Known rows, with every way that one mark hangs from another:
{sipo {bege {vivum zafik}} bipid}: [-38 -14  39  11 -19  29   3  20   5 -13   6 -14  15  -8  46 -10 -18  22
  29 -17  43 -54   0  85  12  10  24   9 -11 -37  13  11]
{zafik dokon duzuf}: [  3  11  25  -5  14  25  -4  40  10  65 -39 -38  -7   5  26  46  -3  24
  14 -20  37 -24 -11  80  62  12  17   1  -6  15  22  34]
{dokon zafik}: [-29   6  -4  11 -48  30  12  60  10   1   7 -27  -7   0  33  18 -16  12
  23   3  34 -35  -1  65  45  -9  11  -2   6  21  32  26]
{duzuf zafik}: [ -8  17   2  11 -36  26   5  32   8  16  -9 -23  -7   0  24  21 -10   2
  22  -5  44 -50  -2  77  30  13  21  24   9 -20  22  19]
{sipo bege bipid}: [-28  -8  31   7 -35  22  11  38   9   2 -22 -30  15   0  33  13 -14  25
  18  -2  33 -53  -4  76   3  -6  24   7 -16 -14  20  19]
{zuruk {folor {zafik dokon vivum}}}: [ 32  -6  23 -13  50  11  12  13  22  38 -47 -11  -9  15  17  48  12  -7
  18 -35   9 -39   8  67  63  11  22  48 -13   1  15  29]
{folor dopu}: [ -9  -2 -10  10  -7  21   0  56  16 -13 -23 -24  -4  -1  33  37 -14  15
  12  -2  45 -43 -15  59   5 -10  30   1   5   9  29  12]
{zafik dokon vivum}: [  7   6  12  -6  24  27   7  48  14  49 -59 -19 -10   6  25  50  -9   2
  23 -21  31 -43  -8  81  54  13  23  41  -4   2  19  30]
{zuruk {folor dopu {zafik dokon kudo}}}: [ 20  -5   0  -5  34  10   2  23  23  -8 -30 -17  -3  12  31  32   5   3
   4 -26  26 -31   1  35  39 -14  23  13  -2  20  32  12]
{zafik kudo}: [-20  -5  -9   7 -30  31   4  32  17  -6  22 -12   9  -3  36  22 -30   7
  10   2  38 -47  -3  68  40 -10  21  12  -3 -25  24  29]
{vivum {bege {sipo bipid}}}: [-17  -6  18   7 -40  29  10  16   6 -32  38 -29  -4  -4  20  13 -11  28
  33 -13  36 -56   4  71  29  -4  27 -30   0  18  25  23]
{sipo {bege {vivum {zafik duzuf}}} bipid}: [-31 -16  55   0  -4  28  -8   7   4  31  11 -21  20  -7  49  -5 -17  38
  27 -26  43 -46   3  86  27  15  24  -7 -19 -39  -4  20]
{zuruk {folor {dopu kineg}}}: [ 14 -23  -4   5 -16   3   4  42  31 -10 -56  -6  -2   5  39  57  -4  14
   8  -6  51 -37 -11  45 -26  -1  32 -14   1  34  31  17]
{sipo {bege {vivum zafik}}}: [-33 -21  29   9 -31  33 -14  26   7 -18   9  -8   7  -9  36  -3 -22  10
  23 -19  44 -55   0  92  18  10  23   9   1 -47  22  11]
{folor dopu {zafik dokon kudo}}: [  6   4  -5   0  34  21  -3  44  17  19  -8 -27  -9   6  44  38  -4   1
   3 -20  39 -29  -6  40  42 -18  22  23   7  17  32  15]
{dokon {zafik kudo vivum}}: [-23  -9 -12  -5 -18  36  14  41  15  31  14  -7   7  -2  47  14 -34   9
  21  -5  29 -51  10  59  59 -13  14  22   4  -9  11  34]
{dokon {zafik vivum}}: [-18  -4  -3  -1 -14  31  15  50  12  34  -7 -15  -4   1  36  26 -21   9
  26  -8  27 -46   4  68  49  -5  15  21   2   6  13  31]
{vivum {zafik duzuf {folor {dopu kineg}}}}: [-25 -33  10  -5  16  12 -26   3  19  66 -15 -13  -7  -1  56  78  -9  41
   5 -27  78 -25  -2  53   0  23  35 -37 -14  -9  -1  36]
{vivum bege {zafik dokon folor}}: [-56 -13  23  -2 -18  26 -14   1   7   7 -32 -23 -15   0  20  50   2  25
  26 -23  51 -44  12  77  70  29  21 -14 -13  36  25  27]
{sipo {bege {vivum {zafik folor}}} bipid}: [-37 -22  45   4 -25  27  -3  -3   6 -12  29 -16  17  -6  44   1 -19  15
  28 -29  47 -57   8  87  20  16  29  -9 -29 -33  -2  16]
{vivum {zafik dokon folor kudo}}: [-45 -10   5   1   4  28 -11  -3  12  10  -4 -14  -5   1  32  42 -18  15
  17 -25  54 -34   5  67  66  21  20   3 -21 -31  20  34]
{zuruk {folor {dopu kineg} zafik}}: [ 24 -23  -1   1   8  -1   2  29  30   9 -21  -7  -9   8  43  58  11   3
   1 -16  43 -32  -2  36 -18  -6  31  -2   1  29  26  19]
{kudo zafik}: [-43  -8  11   8  -1  19  -2  35  13  11  33 -16 -11 -16  26  41  -8  17
  17 -13  35 -40  -9  80  35 -11  29  11   9  10  27  23]
{zafik {duzuf bipid} folor kudo vivum}: [-15 -12  17 -14  35  32  -4   1  10  99  50   9  15   1  37  47 -39   1
  12 -38  22 -42  12  77  72   3  30  -9 -37 -29 -17  56]
{duzuf bipid {zafik dokon vivum}}: [  0  31  16   0  38  28  11  50  -3  76 -56  -9 -18   7  20  37 -12 -18
  33 -37  27 -35  -1  79  52  23  21  45   3   4  24  29]
{kineg dopu}: [-31 -11  -8   2 -17  35  19  27   9  -2   2 -21  -5  -2  18  28 -24  10
  22   4  42 -34 -11  78  44  -8  22  -8  -5   4  31  28]
{vivum {bege sipo} {zafik folor}}: [-43 -30  15   4 -40  29 -23 -23   7 -38  56 -14 -15  -6   9  31 -16  29
  29 -30  55 -52  17  77  47  19  29 -43  -4 -16  18  30]
{folor {dopu kineg} {zafik kudo}}: [  7 -20 -17   4   5  17  -3  41  28  36  21  -9  -4   0  66  52 -14   1
  -5 -12  56 -34  -4  33  -5 -21  29   9  10   6  23  24]
{duzuf bipid}: [-27  12   2  17  -9  27   9  56   4  16  14  -6  -7   0  20  34 -25  -6
  17 -12  24 -32  -9  79  35  -5  23   6  -9   5  39  33]
{folor dopu zafik}: [  5  -3  -6   6  13  16  -1  42  17   7  14 -26 -10   3  38  42  -2   4
   3 -12  37 -36  -7  51  18 -16  28  16   5   2  21  13]
{zuruk {folor {zafik duzuf}}}: [ 12 -13  28  -9  12  10   1  -7  20  42  27 -19   4  11  22  36   9  15
   6 -22  16 -31   9  67  56   4  23   3 -20 -15   4  36]
{folor {dopu kineg} {zafik {vivum bege}}}: [ 13 -31   4 -11  17  18  -2  31  24  60 -23  -7 -12  -2  56  70   3   7
   6 -20  46 -52   9  46   8  -4  33  14  14  52   8  22]
{sipo {bege vivum} bipid}: [ -2  -5  38   9 -38  30  11  43   9 -12  12 -23  20  -6  45 -11 -19   6
  26 -15  32 -59  -4  86  10  -6  25   5 -11  -9  13   9]
{dokon {zafik duzuf vivum}}: [-11  -6  14 -13   2  30   7  37  11  79   0 -20   2   1  43  30 -18  26
  23 -15  26 -38   7  72  67   2  17   4  -2   4  -5  40]
{duzuf bipid {zafik folor {vivum bege}}}: [-24   2  24  -2  -8  31   2   4  -1  59  13   2  -4  -1  19  36 -17 -12
  33 -33  25 -65  24  82  60  21  28   3 -13  24  -1  32]
{dopu kineg}: [ -4 -11  -2  10 -37  21   5  50  22  31 -18 -14  -8  -2  44  56 -14   6
  11  -2  55 -38 -12  70   4   5  24   5   5  14  31  35]

Rows:
[-28   5  37 -15  95  19  -4  40   1 117  -7  -6 -17  -8  27  66  -7  15
  25 -51  16 -16  -5  83  72   5  29  19  -3  32  14  43] | {kudo {zafik dokon {duzuf bipid} vivum}}
[ -3  22  29  -3  53  22  -2  41   1  99  12 -24 -18  10  26  51   4  -2
  10 -43  18  -8  -2  70  74   5  17   8 -11  25  27  41] | {folor {zafik dokon {duzuf bipid}}}
[-13  20   7   5  15  29  12  37   1  56  -7   3  -7   2  25  31 -23 -17
  29 -24  26 -48   4  82  36  15  26  36   0 -23  13  32] | {duzuf bipid {zafik vivum}}
[ 13 -12   2   1  13   5   4  20  24 -22  -7 -15  -2  10  25  34   7   3
   5 -15  23 -36   0  47  13 -11  30   6  -6  12  22  10] | {zuruk {folor dopu zafik}}
[ 25  10   8 -10  35  20  -3  26   9  51 -67 -27 -13   8  30  54  -2  -3
  25 -41  51 -50  -1  63  36  22  30  23  -2  11  -2  14] | {duzuf {zafik dokon {folor dopu} vivum}}
[-28   2  35  -9  40  16 -10  35   8  69  -2 -33 -15 -10  27  55   5  35
  17 -34  35 -18 -13  79  67   3  24   5   5  39  22  31] | {kudo {zafik dokon duzuf}}
[-45 -20  28   8 -25  35   1  11   9 -20  28  -5  26 -11  56 -19 -32  20
  25 -13  45 -58   5  76  17   0  22   9 -13 -47  10  14] | {sipo {bege {vivum {zafik kudo}}} bipid}
[ 12   4  29 -17  46  27   0  33  12  91 -54 -26  -5   6  31  55  -6  20
  20 -31  31 -33  -5  84  68  18  22  25  -8  -6   2  40] | {zafik dokon duzuf vivum}
[  7  -2  19  -4  51   6  -2  22  12  44  11  -6  -1  11  26  41   2   7
   4 -35  13 -18   3  48  27 -10  30 -19 -19  20  14  25] | {zuruk {folor dopu {zafik {duzuf bipid}}}}
[-35  -9 -10   5 -52  34   4  27  13  -1  53 -19   6  -1  42  15 -31   9
  16  -7  38 -44  12  57  65 -11  14 -21 -13   8  13  33] | {dokon {zafik folor kudo}}
[ 15 -11  -3  -8  43  18   2  34  20  33  -4 -13  -7   4  42  49  -6  -2
   8 -21  31 -46  -1  55  23 -10  33  38   1 -14   3  19] | {folor dopu {zafik vivum}}
[  6 -19  -2  -8  19  21  -2  24  21  19  -8 -12   2   3  36  59 -20   7
  14 -24  43 -55  -2  66  21   1  38   5 -16  -3  -7  21] | {zafik {folor dopu} vivum}
[  7 -15  10 -10   1  40  -6  16  10   7   3 -13  -9  -3  18  25 -22  12
  30 -33  34 -58   9  69  66  -1  24   0  12  12  23  30] | {zafik dokon kudo {vivum {bege sipo}}}
[ 26  -3   0   2  25  11  -4  64  20  50 -48 -30 -27   7  54  73  12   0
   5 -25  57 -17 -13  40   3  -3  26  13  14  49  37  20] | {folor {dopu kineg} {zafik dokon}}
[-48   1  27   0  40  19  -7  36   1  72  49  -6  -9 -15  27  47 -14  21
  17 -32  22 -17  -7  82  51 -10  30  -8  -4  23  20  40] | {kudo {zafik {duzuf bipid}}}
[ 20   4  14  13 -17  32  14  33   9 -34  79 -24   0  -4  34  -9 -21   0
  35 -30  38 -48  -9  83  25  -5  27 -18   0 -16  14  19] | {bege {sipo bipid} vivum}
[-51 -17  18   9 -25  28   2  -8   2 -42  26 -19  -9  -5  21  12  -9  42
  36 -15  49 -49   9  68  28  11  26 -27  -2 -11  23  24] | {vivum {bege {sipo bipid}} zafik}
[-17  -9  15  -4 -24  34  20  28   3   3  25 -22  -6  -2  31   5 -15  30
  43 -21  30 -57  18  60  50  -8  19 -23   7  35   8  26] | {dokon {zafik {vivum {bege {sipo bipid}}}}}
[ -3  -8  11  -6   9  28  -5   6  16  66  63 -19   8   1  45  31 -13  14
  -1 -19  29 -34   8  63  64  -9  20  12 -10 -28   3  41] | {folor {zafik duzuf kudo}}
[  7  -2  14 -12  82  19  -3  34   8 101  16  -4  -6   5  41  57 -11   2
   6 -41  18 -28   3  58  37  -9  34  16 -12   0  -5  35] | {folor dopu {zafik {duzuf bipid} vivum}}
[-11  34  17  10   2  25   2  36  -4  50 -17 -23 -19   8  15  41  -8 -19
  28 -37  37 -29   1  77  55  22  21   1 -12  25  29  28] | {duzuf bipid {zafik dokon folor}}
[  2   7  -3   8 -21  19  -7  19  11   4  -6 -28  -5   2  30  38 -10   3
  17 -22  57 -53  -2  61  10  10  31  -6  -2  -1   6   9] | {duzuf {zafik {folor dopu}}}
[ -7   7  17 -14  63  34   1  36   6 105 -20  -2   2   4  35  46 -27   7
  17 -37  19 -27   0  73  76   6  21  13 -17   0  11  49] | {zafik dokon {duzuf bipid} kudo vivum}
[-23 -30   8 -12 -24  34  -2  -8  19  21  32  -1  15  -5  35  38 -28   8
  17 -14  32 -75  22  74  72   2  28   0 -20  11  -8  36] | {zafik folor kudo {vivum bege}}
[-46 -24  10   9 -35  32 -14  -2   5 -40  28 -14 -18  -7  10  18 -14  34
  31 -19  51 -47   8  76  40  11  26 -25  12 -21  33  25] | {vivum {bege sipo} zafik}
[ -6 -15  21  -5  -9  32  14   9   9  -2  19 -17  -1  -2  23  20 -15  24
  36 -23  31 -66  10  74  36   1  31  -6  -3   5   5  29] | {zafik {vivum {bege {sipo bipid}}}}
[ 20 -30 -10   0   7   5   1  17  34   9   1   1   3   7  52  45  -5   1
  -4 -13  44 -35   3  28  -8 -15  29  -1   0  15  24  21] | {zuruk {folor {dopu kineg} {zafik kudo}}}
[  5  20  18  -4  71  17  -9  55   2  87 -13 -28 -19  10  34  59   6   6
   7 -43  26  -6  -8  52  48  -7  25  -2  -3  44  28  27] | {folor dopu {zafik dokon {duzuf bipid}}}
[ 16 -32  -5  -8  13  16  -2  35  28  51 -26  -6  -4   1  53  81 -17   4
   8 -25  61 -48  -4  58 -10   7  40  -6  -9   9  -4  30] | {zafik {folor {dopu kineg}} vivum}
[-27 -11 -20   4 -33  29   0  40  15 -11  36 -22   6  -1  50  23 -30  15
  11  -8  49 -42   5  38  36 -22  21 -32  -6  25  14  18] | {dokon {zafik {folor dopu} kudo}}
[-42  14  36  -3  63  18  -8  48  -3  86   7 -18 -21 -10  23  56  -2  20
  21 -44  23  -7 -12  80  67  -2  25  -3   0  53  34  38] | {kudo {zafik dokon {duzuf bipid}}}
[-22  -3  23 -10  51  18   2  40  12  52 -22 -13 -18 -10  26  56   0  12
  25 -33  28 -35  -9  81  57   2  28  45  10  30  20  28] | {kudo {zafik dokon vivum}}
[ -3 -29 -16   2 -18  18  -8  29  28  16  11  -9   5  -3  62  62 -27   7
  -1 -13  69 -43  -4  44  -5  -8  33 -26  -7  13  13  28] | {zafik {folor {dopu kineg}} kudo}
[-18  -7  -9   4 -29  22   1  49  12 -12   7 -31  -5   4  40  34 -16  14
  16 -10  46 -37   0  47  28 -14  23 -31  -4  35  17  15] | {dokon {zafik {folor dopu}}}
[-10 -24  -1  -8  -5  32   2   2  21  31  31   0  15   0  38  41 -33  -2
  14 -18  34 -62  10  74  55   2  30  16 -24 -39 -10  40] | {zafik folor kudo vivum}
[-17 -19   7 -20   0  34  -1   4  14  81  43 -12  16   2  51  31 -32  21
  16 -26  32 -46  21  64  85   0  17 -13 -22  -8 -24  48] | {dokon {zafik duzuf folor kudo vivum}}
[ -2 -22  14  10 -16  32 -16  -8   8 -37 100  -9 -11  -6  24   8 -24  -3
  30 -49  54 -44   3  89  40  18  31 -30  -6 -56   8  25] | {bege sipo {vivum {zafik folor}}}
[-34 -19  13 -17 -20  41   2  19  11  68  17 -11  14  -6  49  17 -24  36
  22  -7  24 -56  24  61  87  -8  12 -13   1  39  -4  40] | {dokon {zafik duzuf kudo {vivum bege}}}
[ -9  -6  39  -7  23  29 -18   2   8  52  17 -23  -7   0  39  33  -6  14
  25 -48  50 -28   0  90  83  37  23 -13 -22  -2   0  33] | {bege {vivum {zafik dokon duzuf folor}}}
[-43  -4  29   5   1  28   2   5  -1 -22 -15 -30 -21   0  17  22   3  42
  41 -25  50 -37   5  67  44  20  21 -18   1  19  36  23] | {vivum {bege {sipo bipid}} {zafik dokon}}
[-56  -9  25   1  21  23 -15  -1   0  64  34  -2  -4   1  27  52 -21  19
  17 -36  39 -22   6  81  57  23  27 -27 -34 -31   8  49] | {vivum {zafik {duzuf bipid} folor}}
[  0   0   4  -9  22  32   6  40  16  43 -39 -11   1   3  35  38 -23   2
  18 -18  31 -46  -2  71  62   4  22  41  -5 -15  17  34] | {zafik dokon kudo vivum}
[-35   6   7  -1 -10  39   7  17   2  51   9  12   4  -5  30  16 -29  -6
  28 -17  25 -66  21  72  56   6  21  21   4  13  13  29] | {duzuf bipid {zafik kudo {vivum bege}}}
[ 17   4  20  -3  16  10  10  18  17   9 -33 -23 -12  14  12  39  17  -5
  14 -25  16 -29   2  63  57   6  18  24 -10  18  33  23] | {zuruk {folor {zafik dokon}}}
